Each row comes from the steps of one path. Every step used is in the known rows, and no mark comes twice. Write the path behind each row, first mark first.
Known rows
kamok/posas/liri/ruvom/ziged: [ 33  28  24  -3  -4  -5  11  -1  -2  12   8 -24  -7   9 -14   6 -38  -3
   4  -5  -6 -10   1 -15  -7 -11   9   4  -3]
posas/nugo/sute/bedo/vupi: [ 10  -8 -68 -16  -8   6  -7 -10  -6  -2  11  13  22 -27  12   3  29  23
 -11   9  30  -1  19  32 -10  -3  36 -28  16]
ruvom/liri/posas/nugo: [  6  -9  -3 -14 -11 -23  -5  22  -2 -25  12  -1   7 -10  -4 -10  -8   4
   4   4  -5  15   8 -20  11 -13   8  -7 -13]
liri/posas/nugo/sute/bedo/vupi: [  9  -5 -60  -2  -5   7  -3  -2  -3   3   7  12  30 -25   2  -5  13  10
   0  12  26  15  28  19  -3 -10  47  -8   2]
nugo/sute/bedo/vupi: [  4 -20 -54 -17  16  20   1  -6  -7   3  -1  -4  12  -8  11   3  38  15
  -9   7  37 -16  13  31 -15   6  17  -9  23]
ruvom/kamok/posas: [  9   7  16  17  -2  -2  10  -4   3  20 -18 -14 -30  14   6   4  11   1
  -1   3  11 -12 -12 -10 -18  14 -16   4   3]
kamok/posas: [  1  -4   6 -10   2  -5  13 -22   1  18  -9 -10   2  11   1   1  10   4
  -1  10   6  -9 -10 -11 -29   5 -24   0  -2]
bedo/vupi: [ -5 -20 -26  -7  -3  -2  -2   5 -10   4  11  18  -7  -4  13  14  14   5
  -5  -8   5 -10   8  13 -17  16  -1  -6  14]
bigo/bimu/ruvom/liri/posas/kamok: [ -2   3  44   9 -22  -4  -4  19  13  -8 -11  -4  14   2  -6  -5 -41 -22
   6   0 -27  13  23  35  43 -10  19  22 -16]
kamok/ruvom/bimu: [-11   8   1  23  14  -1  -6 -35  -9  12  -3  -7  -3   9   1  -5   2   8
  -6 -10  12  -2 -17 -25   2  -2 -11  -2   4]
liri/posas/nugo/sute/bedo: [ 16  -6 -38 -14  -1  12   4 -12  -3 -10  -4  -2  36 -22 -13 -17  17  11
  -1  19  22  12  13  -3   1 -18  21 -11  -6]
posas/liri/ruvom/ziged/vupi: [ 16  11  26   7   9  -4  -9  18 -23  -9  21 -12   4   0  -4  11 -53   1
   8 -19   2  -6  12   2   9  -6  -3   0  25]
sove/ruvom: [-34 -20 -19  -7   6   6  31   5  -8  -9  21   8  -2  -1   4  -5  21   5
 -13   5 -11  10 -20  -6 -23   6 -23  -4  -1]
ziged/vupi: [-15 -21   9  -1  11  -1  -6  -2 -20  -2   3   4  13   2  12   7  -6   8
   3  -2  13  -8   0   6 -12   9 -35  -6  25]
vupi/ziged: [-32 -20 -22 -35  -2  10  -8   6  -6  -9  -3  12   0   5  -4   2  31   7
  -4   3  -8 -11 -18   9 -14  -2 -28  -5  -5]
ruvom/liri: [  2 -23   3 -29   8  -8   0  17  -6 -24   5 -17  -9   7   4   0  17   9
  -5  -1   5 -15  -7  -9  -2   3 -22  -6   7]
nugo/sute: [ -8 -19  -5 -29  25   6   6  -6  -6 -17  -3  -4  13  -5 -10  -3  36  12
  -3  14   4  -5  -2   7 -15   1 -13 -11   9]
bigo/bimu/ruvom: [ -5  -6   1  -1 -29   5  -1 -15   1   2  -1   9  -5   7  -1   3 -14  -2
   2  -2 -29  -8  13  38  10   0 -18   6 -11]
nugo/sute/bedo/vupi/ziged: [-27 -17 -71 -33  12  27 -12   3  -5   6  -6   4  13  -6   8   3  50  17
  -6  12  30 -14   1  48 -15  -6  16  -6  11]
nugo/sute/bedo: [ 13 -21 -33 -28  18  25   7 -15  -7 -11 -11 -18  20  -5  -5  -9  44  18
  -9  15  33 -17  -1   8 -12   0  -8 -10  14]
ziged/vupi/bedo: [ 20 -22   8 -14  -5  16 -19  -2 -25   9  -5  -5   5   0  10  12  13  15
  -3   1   6 -11   5   9  -9   5 -32   2  13]
liri/ruvom/sove: [ -4   2   1  -4   4   3   0 -12  -9  -7  -4   3  -7  10  -2  27  -3  -8
   3  -1 -13 -24  -5 -16 -20  25 -17 -17  15]
sove/ruvom/bimu: [-49 -16  -1  23   4   6  29  -8 -18  -8  22  -7  -3   4   7 -14  10  11
 -14  -1 -13  18 -19 -17 -10   0 -17  -2   1]
bigo/bimu/ruvom/liri/posas: [ -8  -1  19   4 -18  -5  -3  13   6  -7  -2 -14  -6  13  -6  -9 -34 -11
  14   1 -27   6  22  26  30 -13  -2  26 -23]
bimu/ruvom/ziged: [ 19 -12   4  -9 -32  14  -3  -6 -10 -15   0  19 -24  14 -10  -2  -4   9
  -1 -18 -14  -6  -2  -2   8 -10  -9  -3  -9]
bimu/ruvom/kamok/posas/liri: [  9  24  32  37  -3  -6   5 -10  25  21   6  -2 -27   5   9 -12 -12  -7
   7  -3 -13   3   5   7  14   7   2  24 -13]
sove/ruvom/liri/posas: [-38 -17  -2  -3  17  -4  32  34  -2 -18  20 -14  -4   5   1 -16   3  -5
  -1   9  -9  24 -12 -18  -4  -7  -8  16 -12]
posas/nugo: [  8 -11 -20 -18 -22 -12  -4  -7  -8 -15  12  22  10 -17   0   3  11  13
  -9  -1  -8   2   0  -7  -8   0  -9 -28  -1]
sute/bedo/vupi/ziged: [-18 -19 -70 -24 -11  26 -12   6  -7  13  -2  12   1   2  16   9  31  10
  -9  -4  25 -22  -2  32 -15   4   1  -3   9]
bigo/bimu/ruvom/kamok/posas/nugo: [  5  34   6  37 -52 -15  -7 -19  15  29  -7   8 -26   1   8   5 -28   2
   6   3 -23   7  13  39  14  -4  12   0 -20]
bimu/ruvom: [ -2 -16  -6  -2 -14   9   2 -17   5  -7   3  25  -5   6  -3  -5   9  -1
   2 -11 -21  -4   0   4   1   1 -19  -1  -8]
bimu/ruvom/sove: [-12  -8  13   0 -10   5  -6 -29   2  -6  -2  25 -13  13   7   8   9   0
   3   1 -21 -11  -2   0  -4  23 -21  -5  -3]
liri/ruvom: [  7  -6 -16  -7   0   8   8   1  -6  -8  -1   5   2   5 -13  14  -3 -10
   1 -15 -13 -17  -3 -10 -17   3 -15 -13   9]

Which path is each row?
[  5 -15  39 -10   8  -5   0  32   3 -20 -10  -9  20  -5  -5  -6  -8 -14
  -3   0   0   9   5 -14  18  -1   9   6   1]
ruvom/liri/posas/kamok
[  0 -18  13 -15  12  -6   4  24  -3 -20   0 -17  -3   8  -5  -9  -1  -4
   6   2   2   1   2 -22   4  -4 -11  11  -6]
ruvom/liri/posas
[-37 -17 -41 -25  -6   5 -16  13  -7   5   6  26  -7   0  11  15  26   6
  -3  -4  -3  -9  -6  31 -17   5  -2  -4   2]
bedo/vupi/ziged
[ 14  19  33  19  13 -10   6   2  11  19   3 -23 -21   0   9  -4  -3  -1
   0   7   5  -5   0  -7  -2  15  -5  16   1]
ruvom/kamok/posas/liri
[ -6  20 -15 -11  29 -24 -13  -1  12  -9   2  -5  17 -13 -11 -15   5   7
   9  18  13  27   0 -10  13 -27  31  -6 -15]
kamok/ruvom/liri/posas/nugo/sute
[-23  -2 -76 -19  -9  13 -17   7  -1   5   2  20  31 -22   0  -6  25  11
   2  15  18  16  16  37  -2 -22  45  -6  -9]
liri/posas/nugo/sute/bedo/vupi/ziged
[ 10  17  45  23   6   0 -17   4 -15  16 -19   8  19   2  -5   5 -49  -9
   6 -13  26  18  -2 -11  17  -9  16  10  14]
liri/posas/kamok/ruvom/ziged/vupi
[ -3  17  29   0  16  -4 -15 -27   5  11 -19  16  10  -3   9  23   8  -6
 -10   5  10  -8 -17 -12  -4  30  -1 -15  16]
posas/kamok/ruvom/sove
[  5  37  40  38 -17 -10   1  -9  21  31   2 -19 -26   5   9  -3 -36  -9
   8   6 -23  -1  18  41  24   6   5  30 -15]
bigo/bimu/ruvom/kamok/posas/liri
[  0   8   1  -4  27  -9  -3   6   7   2  -5 -15  -6  11  -5  -7  -6  -8
   9  -1  15   5 -10 -27   6 -10  -2  16  -9]
kamok/ruvom/liri/posas
[  3  14  14  34 -18   4   8 -17  18  24 -16   8 -36  19   5  -4   1  -5
   7  -7  -8  -4  -6   2  -2   7  -8  11 -10]
bimu/ruvom/kamok/posas
[-28 -10  -9  21   4  10  28  24  -5  -6  12   2 -35   0  11   0  23   1
 -12  -1  -6   8 -23  -5 -11  16 -15   1   5]
sove/ruvom/kamok
[  3  14  20  -2  19  -6  -3  -5   0  -8  17  -4   2  -3   1  20 -17 -10
   2   3 -19 -16   6 -11  -5  26  -8  -4  12]
posas/liri/ruvom/sove
[ 17  32 -10  31 -25 -14   4  -4   9  20  -7   2 -21  -2  -1  15 -16  -6
   4  -9  -7  -3  -4 -10 -14  -2  16 -19   0]
liri/ruvom/kamok/posas/nugo
[  2  -9  37   8 -10  -2  -1  18  17 -17  -7  12  14   1  -6 -14 -17 -21
   4 -10 -20  17  10  -1  33 -10  17  13 -12]
bimu/ruvom/liri/posas/kamok
[ 14  19 -43 -10  23  -3  -8  -9  10  -2  -5 -19  22 -12  -5 -20  12  12
   5  16  40  14   2  -9  15 -29  34  -6  -8]
kamok/ruvom/liri/posas/nugo/sute/bedo
[ 27  18  32   4  -3   7  -6   3  -4   8 -21   8   7   0 -18   2 -24 -12
  -3 -12  13  14  -9 -26  15 -10  23   7  -6]
liri/posas/kamok/ruvom/ziged
[  2   3  -8 -16  25 -12  -7  -2   4  -3  -1 -15 -14  11   5   1  12   6
  -2  -4  19 -11 -18 -14   0  -2 -13  -3   4]
kamok/ruvom/liri
[ -4 -12  11   2  -4   0   1  11  11 -17   3   3  -8  14  -6 -18 -10 -10
  13  -7 -18   8   9  -8  19 -12  -3  18 -20]
bimu/ruvom/liri/posas
[  5  -6   4  25 -18  13  -3   2   7  -4  -6  20 -36   8   4  -1   9  -4
   1 -16 -14  -8  -3   6  12  10 -10   4  -2]
bimu/ruvom/kamok
[ -2 -18   0 -11  -6  -3  -2   2   8 -22   7   5 -15  13   3 -10   7   3
   2 -11 -15  -6   0   5  12  -6 -14   0  -7]
bimu/ruvom/liri
[ -4  27  29  35  12 -12  13 -25   1  20  12 -31  11   8  -5  -8 -37  -7
   4  -5 -12   0   6 -19  -1  -7   6   9   1]
kamok/posas/liri/ruvom/bimu
[  7  -7 -10  -5 -19 -10  -2  -1  -6  -9   8  21  17 -15  -9  -5  -7  -1
   3   4 -13  17   7 -19  -1  -7   3  -9 -15]
liri/posas/nugo
[ 19  16  12  23  11   1   2  26   4  -8  12  -9 -22  -8  -3   9 -15 -16
   2 -16 -13 -13   4  -5  11  13   4   4  13]
posas/liri/ruvom/kamok
[-25  21  20  31  18  -8  34  12  12  21  23 -19 -23  -1  16 -10   2  -2
  -7  14  -6  17 -16  -4 -10  12  -2  20  -5]
sove/ruvom/kamok/posas/liri
[  6 -13  31  -2  -2   6   6  11   1  -7 -13  11  30 -11 -12  -2  -5 -19
  -4  -1  -8  11   4 -14   6   6   4   4   0]
liri/posas/kamok
[ 52   9  24  -5 -11  17 -22  18 -28   2  13 -19  -5  -2  -5  17 -35   8
   3 -16  -6 -10  16   5  13 -11   0   8  14]
posas/liri/ruvom/ziged/vupi/bedo
[  6  13  22  10  12   1  -1  -7  10  15 -19  15  25  -7  -9  -1 -11 -22
   0  -5   6  16  -8 -20   7   0  14   9  -4]
liri/posas/kamok/ruvom
[ -5  -6  -4 -24  13 -20  -7  19   1 -32   8  -9  21 -16 -11 -16   8  11
   7  20   0  23  10  -3  10 -22  21 -11 -11]
ruvom/liri/posas/nugo/sute
[  7   7  17 -11  20 -11 -11   6  11  -3 -11  -6   8  -2   6   5   6  -4
 -10  -7  18  -3 -16  -7  12   1   7  -8  12]
posas/kamok/ruvom/liri
[ -5  22  40  13  17  -2  -9 -20   8  16 -24  15  18  -2  -1  13 -11 -21
   1   9   6   7  -8 -26   4  23  11   5   2]
liri/posas/kamok/ruvom/sove
[  8   7  -9  -9 -20 -21   5 -25   2  14   2   7  11  -6   3   1   4  13
  -3  11  -1   4  -4 -10 -24  -4  -5 -20 -10]
kamok/posas/nugo
[ 12  23   4  29  -4   2  12   1   7  24 -19 -14 -29  17  -4  14  -8 -13
   7 -10   0 -17 -10 -12 -19   8  -3  -1   7]
liri/ruvom/kamok/posas
